What can hang from each mark:
K397: K494
K494: K101 K113 K397 K538 K651
K867: K651
K101: K494 K661
K651: K108 K165 K219 K494 K780 K797 K867
K108: K651
K113: K494
K661: K101
K797: K651

Every row comes from one small tree of marks. Brackets hold a mark, then the marks that hang from it, in the order of their numbers. Every link used is in the known rows. Which tree was each row made from?
Known rows:
(K797 K651): [-0.37  1.53 -1.45  1.76  0.62 -3.24 -0.03  0.19  2.87 -1.23  2.56  3.09
  0.50 -0.77  0.66  0.37 -1.14  0.26 -3.01 -3.08  2.44 -2.38 -3.45 -0.23
 -0.13 -2.23 -0.67  1.37]
(K108 (K651 K219 (K494 K113 K538) K780)): [-0.06 -2.15  0.92 -2.03  1.25  1.08 -1.49  0.20  1.33 -1.23 -0.28 -0.93
  0.75  1.18  1.27 -1.36 -1.75 -0.75  2.07  0.27 -0.13  0.74  1.06 -0.36
 -1.50 -0.25 -0.71 -0.16]
(K797 (K651 K108)): [-0.03  0.92  0.06  1.32  0.25 -2.59 -0.90  0.10  4.35 -1.25  1.93  1.53
  1.21 -0.48 -0.22 -0.79 -0.90 -0.76 -2.06 -2.76  2.24 -2.13 -2.94 -0.57
 -0.67 -0.80 -1.66  0.89]
(K397 (K494 K113 K538 K651)): [ 0.05  0.67 -2.88 -0.46  0.69 -2.09  1.30  2.02 -2.81  0.42  1.08  0.94
 -1.72 -2.31  0.53  1.22  2.63  0.97  0.40 -0.37  0.55 -0.35  0.57  1.65
 -0.46 -0.88 -0.73 -1.38]
(K397 (K494 K113 K538)): [ 0.17 -0.38 -2.05  0.24 -0.35 -1.61  0.39  1.08 -1.52  0.57  1.58  2.64
 -2.06 -1.98  0.76  1.03  3.30  1.65  0.50  0.66  0.23 -0.87 -0.35  0.87
  0.00 -2.34 -0.42 -1.48]
(K661 K101): [ 0.13  0.87 -0.05  0.17  0.82 -2.23 -0.05  0.56  1.86  0.43  2.06  1.82
 -1.02 -0.17  0.29  1.75  0.01 -0.87 -1.43  0.79 -0.80 -4.03 -0.41 -1.56
  1.24 -3.94  1.79  1.92]
(K108 (K651 K165 K219 K797 K867)): [ 1.41 -1.17  3.64  1.28  0.13 -0.81 -0.94 -2.20  5.10 -2.79  0.72 -1.97
 -0.13  0.65  1.34  0.94 -3.28 -0.40 -1.00  0.22  0.66  0.22 -1.43 -1.46
 -1.89 -1.20  0.12  0.94]
(K651 K108 K219 K780 K797): [-0.75 -3.44  2.69  0.58 -2.50  1.55 -3.18 -2.21  7.27 -0.73 -1.85 -2.85
  1.68  3.45  0.55 -1.85 -1.52 -2.76  3.54  0.79  0.30 -0.33 -0.49 -2.66
  0.31  0.25  0.27  2.77]
(K101 (K494 K113 (K651 K108 K165 K219))): [-0.09  1.35  1.28 -2.34  0.21 -0.06 -0.40  0.53  0.27 -1.10  1.15  0.29
  0.24 -1.80 -0.90 -0.94  2.53  0.65  0.10 -0.49 -1.17 -0.52 -0.15  0.18
  0.60  2.45  0.09 -1.25]
(K113 (K494 K651)): [ 0.15  2.13 -1.93 -0.72  0.90 -0.88  0.26  0.53  0.27 -1.03  2.09  3.59
  0.35 -0.65  0.19  1.39 -0.60  1.48 -0.65 -1.24  1.03  0.42 -0.03 -0.58
 -0.46 -0.03  1.11 -0.42]
(K867 (K651 K165 K219 (K494 K397) K780)): [-0.10 -0.39  0.16 -1.54 -1.10  1.56 -0.84 -2.12  2.03  1.24 -0.66 -2.48
  0.87 -1.33 -1.19 -0.24 -2.12 -1.17  0.94  0.90  0.70  1.06 -0.07 -0.32
  1.24 -0.21 -0.61  1.53]
(K651 (K494 K397 K538) K867): [ 1.12  0.27  1.01  2.10 -1.25  0.57 -0.47 -0.36 -1.09  1.78 -1.78  0.71
 -0.70 -0.39 -0.56  0.64 -0.74  3.42 -0.32  2.40 -1.08  2.27  0.09 -0.13
  0.77 -2.38 -1.12  0.90]
(K113 (K494 (K651 K108 K780 K867))): [ 0.19  1.08  0.03 -1.05  0.31  1.08 -0.81  0.66  2.02 -0.83  0.73  1.29
  1.15  0.34 -0.60  0.51 -1.68  1.13  0.43  0.22  0.75  2.31  0.43 -1.27
 -0.27  0.92  0.14 -0.89]
(K867 K651): [-0.11  1.12 -3.40 -0.21 -0.09 -2.59  0.26  0.41  0.01 -1.91  1.40  1.94
 -1.39 -2.11 -1.36  0.70 -0.34  1.34 -2.26 -1.77  1.63 -2.01 -1.12  0.19
 -0.68 -1.33  0.29  1.04]
(K867 (K651 K219 (K494 K101) K780)): [-0.97 -0.25 -1.56 -1.79  0.24  2.50 -1.80 -1.37  1.00 -0.14 -1.74 -1.40
  1.40 -0.34 -0.74  1.08 -1.69 -0.08  1.65  0.40  0.47  1.58  0.91 -0.46
  1.06  0.07 -0.69  1.24]
(K113 (K494 (K101 K661) K538)): [ 0.25  0.32 -0.67  0.83  0.19  1.56 -0.92  0.31 -1.78 -0.30  0.76  4.21
 -0.53  1.53  0.28  0.39  1.71  0.70 -0.29  1.45 -0.77  1.50  1.47 -1.46
 -0.79 -0.79  1.28 -1.45]
(K113 K494): [ 0.24  1.06 -1.10  0.01 -0.15 -0.42 -0.66 -0.40  1.59 -0.90  2.54  5.27
  0.03 -0.36  0.37  1.18  0.08  2.12 -0.54 -0.20  0.79 -0.15 -0.95 -1.36
  0.03 -1.49  1.40 -0.51]
(K867 (K651 K108 K219 K797)): [ 0.15 -0.77 -0.35  0.34 -1.42 -1.12 -1.27 -1.79  3.38 -1.75 -1.31 -2.00
  0.03 -0.59 -1.23  0.05 -0.99 -0.18  0.60 -1.47  1.32 -1.30 -0.47 -0.44
 -1.07  0.53 -0.72  1.65]
(K113 (K494 (K101 K661) K397 K538 (K651 K219 K867))): [ 1.25  1.15 -0.61  0.01  1.18  2.01  0.05  0.12 -3.76  2.05 -1.94  0.28
 -0.15  1.29 -0.68  1.06  0.02  0.07  0.42  1.10 -1.42  2.96  2.82 -0.25
 -0.07  0.60  0.23 -0.07]
(K651 K108 K219 (K494 K113 K397) K780 K797): [-0.45 -3.73  3.48 -0.14 -2.33  3.44 -1.24 -2.67  4.09  2.32 -4.26 -5.44
  3.12  3.25  0.35 -2.28 -1.96 -2.34  5.01  1.26 -0.99  0.54  0.45  0.22
  1.61  2.96 -0.31  1.34]
(K108 (K651 K165 (K494 K397) K867)): [ 1.33  0.00  2.66  0.13  0.96 -0.10  0.11 -1.28  1.62 -1.03  1.46 -0.88
  0.04 -0.76  0.27  0.73 -3.30  0.39 -1.79  0.64  0.14  1.15 -1.10 -0.38
 -1.29 -0.75 -0.21 -0.14]
(K108 (K651 K219 K797 K867)): [ 0.69 -1.26  1.58  1.06  0.72 -1.10 -1.19 -1.66  3.46 -2.97 -0.10 -0.83
 -0.32  0.91  1.33  1.58 -3.34  0.94 -0.31 -1.01  0.56  0.01 -1.29 -1.11
 -2.00 -1.46  0.17  1.53]
(K113 (K494 K101 K397 K538 (K651 K219 K780 K797))): [ 0.86  0.10 -1.06 -0.61  0.61  2.19  1.20 -0.18 -2.60  1.63 -2.34 -0.22
  0.76  2.99  0.65  0.32 -0.70 -1.54  0.88  0.49  0.56  1.12  3.08 -0.78
  0.87  0.94  0.93  0.42]
(K867 (K651 K108 K165 K219 K780)): [ 0.45 -0.85  1.11 -1.72 -1.30  0.66 -2.20 -1.04  5.00 -0.70  0.07 -2.81
  0.62 -0.78 -1.94 -1.65 -0.94 -2.48  0.71  0.87  1.11 -0.05  0.05 -1.52
 -0.18  0.35 -1.23  0.96]
(K797 (K651 K108 (K494 K538) K780)): [-1.02 -0.53  1.31  0.79 -0.68  0.48 -1.74  0.14  3.89 -0.20  0.18  0.00
  2.31  0.89  0.28 -2.08 -1.69 -0.99  0.28 -0.79  1.91  0.76 -1.46 -1.01
 -0.26 -0.37 -2.49  0.13]

Write each row's tree:
[ 0.23  1.03 -1.00 -1.87  0.09 -0.97  1.82  2.29 -5.22  0.44 -0.16  1.22
 -1.49 -0.89 -1.46 -2.21  3.33  1.07 -0.88 -1.07 -0.96 -1.61  1.16  1.13
  0.38  1.96  0.17 -1.04] -> (K101 (K494 K113 K397 K538 (K651 K108)))
[ 2.93 -0.23  0.75  1.03 -0.78 -3.06  4.59  2.67 -2.88  1.56 -1.88 -4.70
 -1.17  1.56 -0.92 -4.16  1.54 -3.62 -2.14 -0.27  0.51 -3.57  2.29  2.56
 -1.11  3.15 -0.17 -0.68] -> (K494 K113 K397 K538 (K651 K108 K165 K797))
[-0.23  0.64  0.61  1.38 -0.01 -0.78 -1.96 -1.22  3.41  0.27 -0.10  1.07
  1.68 -0.64  1.04  0.17 -1.12  0.61  0.35 -1.39  1.25  0.45 -1.70 -0.40
  0.10 -2.12 -2.58  1.40] -> (K797 (K651 K219 (K494 K538)))
[-0.56 -2.04  0.10 -0.49  1.54  1.22  1.92 -0.58 -1.13 -1.30 -0.68 -1.77
  1.20  2.90  1.79 -0.17 -3.30 -1.63 -0.27 -1.03  0.70 -0.85  0.12  0.73
 -0.62  1.74  1.67 -0.18] -> (K108 (K651 (K494 K101 K113 K397) K780 K797))
[-0.91  0.17 -1.50 -1.09 -0.54 -0.48  2.81  1.91 -5.49  0.20 -0.55  0.98
 -1.50  0.59 -0.05 -1.88  1.88  1.04 -0.89 -1.20 -0.28 -1.43  0.58  1.02
  1.08  1.52  1.63 -0.50] -> (K101 (K494 K113 K397 K538 (K651 K780 K797)))
[-0.62 -0.37 -0.57 -0.62  0.00 -0.34  0.78 -0.51  1.34  0.58  0.89 -2.01
  0.19 -1.36  1.31  1.80  0.23 -0.92  1.76 -0.02  0.69  0.33 -0.73  1.05
  0.84  0.32  0.28 -0.45] -> (K397 (K494 K113 (K651 K165 K219 K780 K797)))
[-1.13  0.37  0.18 -0.12 -0.44  0.20  0.52  2.04 -6.57  0.71 -0.38  0.16
 -2.35 -0.77 -2.28 -2.17  2.90  1.66 -0.24 -0.27 -3.68  1.59  0.44  1.47
 -1.15  2.51  0.80 -1.43] -> (K101 (K494 K113 K397 K538 (K651 K108 K867)) K661)
[-0.94 -0.43 -1.89  1.03  0.16  0.62 -1.15 -0.27 -2.63  0.62  1.18  2.44
 -1.88 -0.84  0.69  2.33  2.97  0.28  0.73  1.53 -0.90  1.49  0.30 -0.60
 -0.29 -2.43  0.33 -0.41] -> (K397 (K494 (K101 K661) K538))
[-1.06  1.92 -0.07 -1.54  1.24 -1.10  0.26  0.66 -0.61 -0.07  1.96  1.88
 -0.88 -1.21  0.01  2.16  0.55  0.34 -1.07 -0.05 -1.30 -2.55 -0.07 -1.45
  1.71 -2.18  1.86  1.02] -> (K661 (K101 (K494 K651)))
[ 0.70  0.22  3.27  1.67 -0.57  0.60 -3.24 -1.26  5.37  0.30 -1.69 -1.46
  2.31 -0.45 -0.23 -0.17 -1.73  1.10  1.08  0.02  0.65  2.36 -1.25 -0.85
 -0.21 -0.93 -4.35  0.61] -> (K797 (K651 K108 K219 (K494 K538) K867))
[ 0.83  0.55 -0.54  0.14 -0.26  0.36  1.64  0.03 -2.99  0.78 -0.75 -1.76
 -0.55 -1.19 -1.59 -0.68  0.56 -0.68 -1.73  0.92 -0.22 -0.08  1.11  1.70
 -0.28  1.27 -0.28 -1.27] -> (K867 (K651 K165 (K494 (K101 K661) K113 K397 K538)))
[-1.15 -1.24 -1.53  0.50 -1.66  0.21  1.23  0.30 -0.63 -1.33 -1.66 -1.28
 -0.04  0.53  0.00 -0.88 -1.40  1.04  0.04 -0.36  1.59 -0.15  0.17  0.94
 -0.37  0.75  0.17 -0.63] -> (K867 (K651 (K494 K113 K538) K780 K797))
[-2.22  0.18 -1.09 -0.05 -0.49 -0.26  0.49  0.28 -5.40  0.59  2.13  3.68
 -2.25 -1.19 -1.28 -0.89  2.89  2.03 -0.73 -1.18 -3.46 -0.62 -2.15  1.29
  0.21  0.86  3.10 -0.49] -> (K101 (K494 K113 K397) K661)
[-0.48  0.90  1.81 -2.41  0.67  0.39 -0.04 -0.28  0.41  1.87  0.84 -0.94
 -0.09 -0.45 -0.65  0.80 -0.01 -2.03  0.21  0.97 -1.70 -2.11  0.59 -1.75
  2.48 -1.20  1.30  1.57] -> (K661 (K101 (K494 K397 (K651 K108 K165 K219 K780))))
[-0.47 -0.53 -1.26  0.69  0.66  0.25  1.04  1.09 -3.56  0.30 -0.82 -1.95
 -0.87  0.04  0.44  1.09  2.68 -1.16  1.20  0.33 -0.74  0.91  1.60  1.61
 -1.19  1.86 -0.17 -2.04] -> (K397 (K494 (K101 K661) K113 K538 (K651 K108 K797)))
[-0.50 -0.06 -2.85 -1.00  0.47 -1.11  1.12  2.25 -2.42  0.59  0.92  0.39
 -1.39 -1.41  0.66  0.63  1.98  0.24  1.01  0.04  0.66  0.23  0.75  1.28
 -0.04 -0.71 -0.49 -1.29] -> (K397 (K494 K113 K538 (K651 K780)))
[-0.17 -1.01  1.88 -1.36  1.61  1.87 -0.56 -0.74  2.14 -2.02  1.85 -0.77
  1.37  1.29  1.31 -0.24 -2.75 -2.40 -0.68  1.02  0.64  0.94  0.03 -1.44
 -1.01  0.20  0.67 -0.54] -> (K108 (K651 K165 (K494 K101) K780))
[ 0.39 -1.68  2.10  1.80 -1.89  0.14  1.27 -1.51  1.28  0.82 -2.15 -2.53
  1.50  1.42 -0.08 -1.40 -0.63 -0.24  1.12 -0.27 -0.37 -1.58 -0.61  1.55
  0.22  2.91  0.36 -0.11] -> (K651 K108 (K494 K113 K397) K797)
[-1.71  0.55  0.29 -0.03 -0.21  0.46 -1.22  1.63 -4.46 -0.69 -0.06  1.11
 -2.08 -1.14 -1.11 -0.91  3.00  2.82  0.73  0.11 -3.86  2.63  0.21  0.75
 -1.30  1.21  0.67 -1.32] -> (K101 (K494 K113 K538 (K651 K219 K867)) K661)
[ 1.31  0.46 -1.32  0.19 -0.70 -0.48  0.67  0.16 -1.76  1.30  0.95  4.51
 -1.19  0.41 -0.12 -0.34  0.88  1.28 -0.75  0.40  0.56 -0.54  0.62 -0.91
  0.16 -1.88  0.92 -0.14] -> (K113 (K494 K397 K538))
[ 1.02 -1.16  2.93  2.61 -1.64  1.42 -0.06 -3.05  2.01  2.02 -4.38 -3.44
  1.33  0.85  0.72  1.74 -2.35  2.77  2.21  1.28 -1.58  1.41 -0.85  1.47
  1.88  0.29 -0.41  1.42] -> (K651 K219 (K494 K113 K397) K797 K867)
[-1.39  0.62  2.08 -0.52 -1.20  1.12 -0.57 -0.28  1.27 -2.07  0.93  0.02
  0.14 -0.29 -0.40 -0.22 -0.20  1.25 -0.55  0.19 -0.10  1.59 -1.20 -1.69
  0.69  1.46  0.93 -0.38] -> (K101 (K494 (K651 K108 K165 K780 K797 K867)))
[ 0.58  0.92  1.41  2.10  0.41 -0.30  1.36 -0.17 -0.10  1.43  0.45 -0.62
  1.36  0.19  0.43 -1.08 -0.28 -1.77 -2.42 -0.34  0.60 -0.46 -1.29  1.32
  0.29  0.40 -1.23 -0.93] -> (K797 (K651 K165 (K494 (K101 K661) K113 K397 K538)))
[-0.07  0.35 -2.38 -0.37  1.38  0.01  0.67  0.10 -1.51  0.53  1.32  1.87
 -0.52 -1.44  0.85  3.02  2.59  0.59  0.08  0.40 -0.07 -0.91 -0.35  1.12
  1.35 -0.73  0.48 -1.37] -> (K397 (K494 K101 K113))
[ 1.97  1.52 -2.84 -0.27  2.72 -1.46  2.94  4.66 -5.29 -0.48 -1.78 -1.00
 -0.71  1.71 -0.04 -1.23  3.17 -1.72 -2.36  0.09 -0.19 -2.24  4.06  2.17
 -0.68  2.05 -0.20 -1.61] -> (K494 K101 K113 K538 K651)
[-0.39  0.13 -0.67  0.66  0.84  0.62  1.22  0.79 -0.60  1.49 -0.80 -0.09
  1.99  1.58  0.82 -1.17 -1.26 -1.30 -1.16 -1.00  1.53 -0.61 -0.67  0.99
  1.38  0.05 -1.22 -0.15] -> (K797 (K651 (K494 K101 K113 K397 K538) K780))
[-0.29  0.36 -0.71  0.05  0.82  0.96 -1.16 -0.54 -1.83  1.14  0.43 -0.91
 -0.97 -1.34  0.53  2.30  2.24 -1.59  1.49  1.67 -1.00  2.68  1.43 -0.36
 -0.43 -0.97 -0.54 -0.10] -> (K397 (K494 (K101 K661) K538 (K651 K165 K219)))
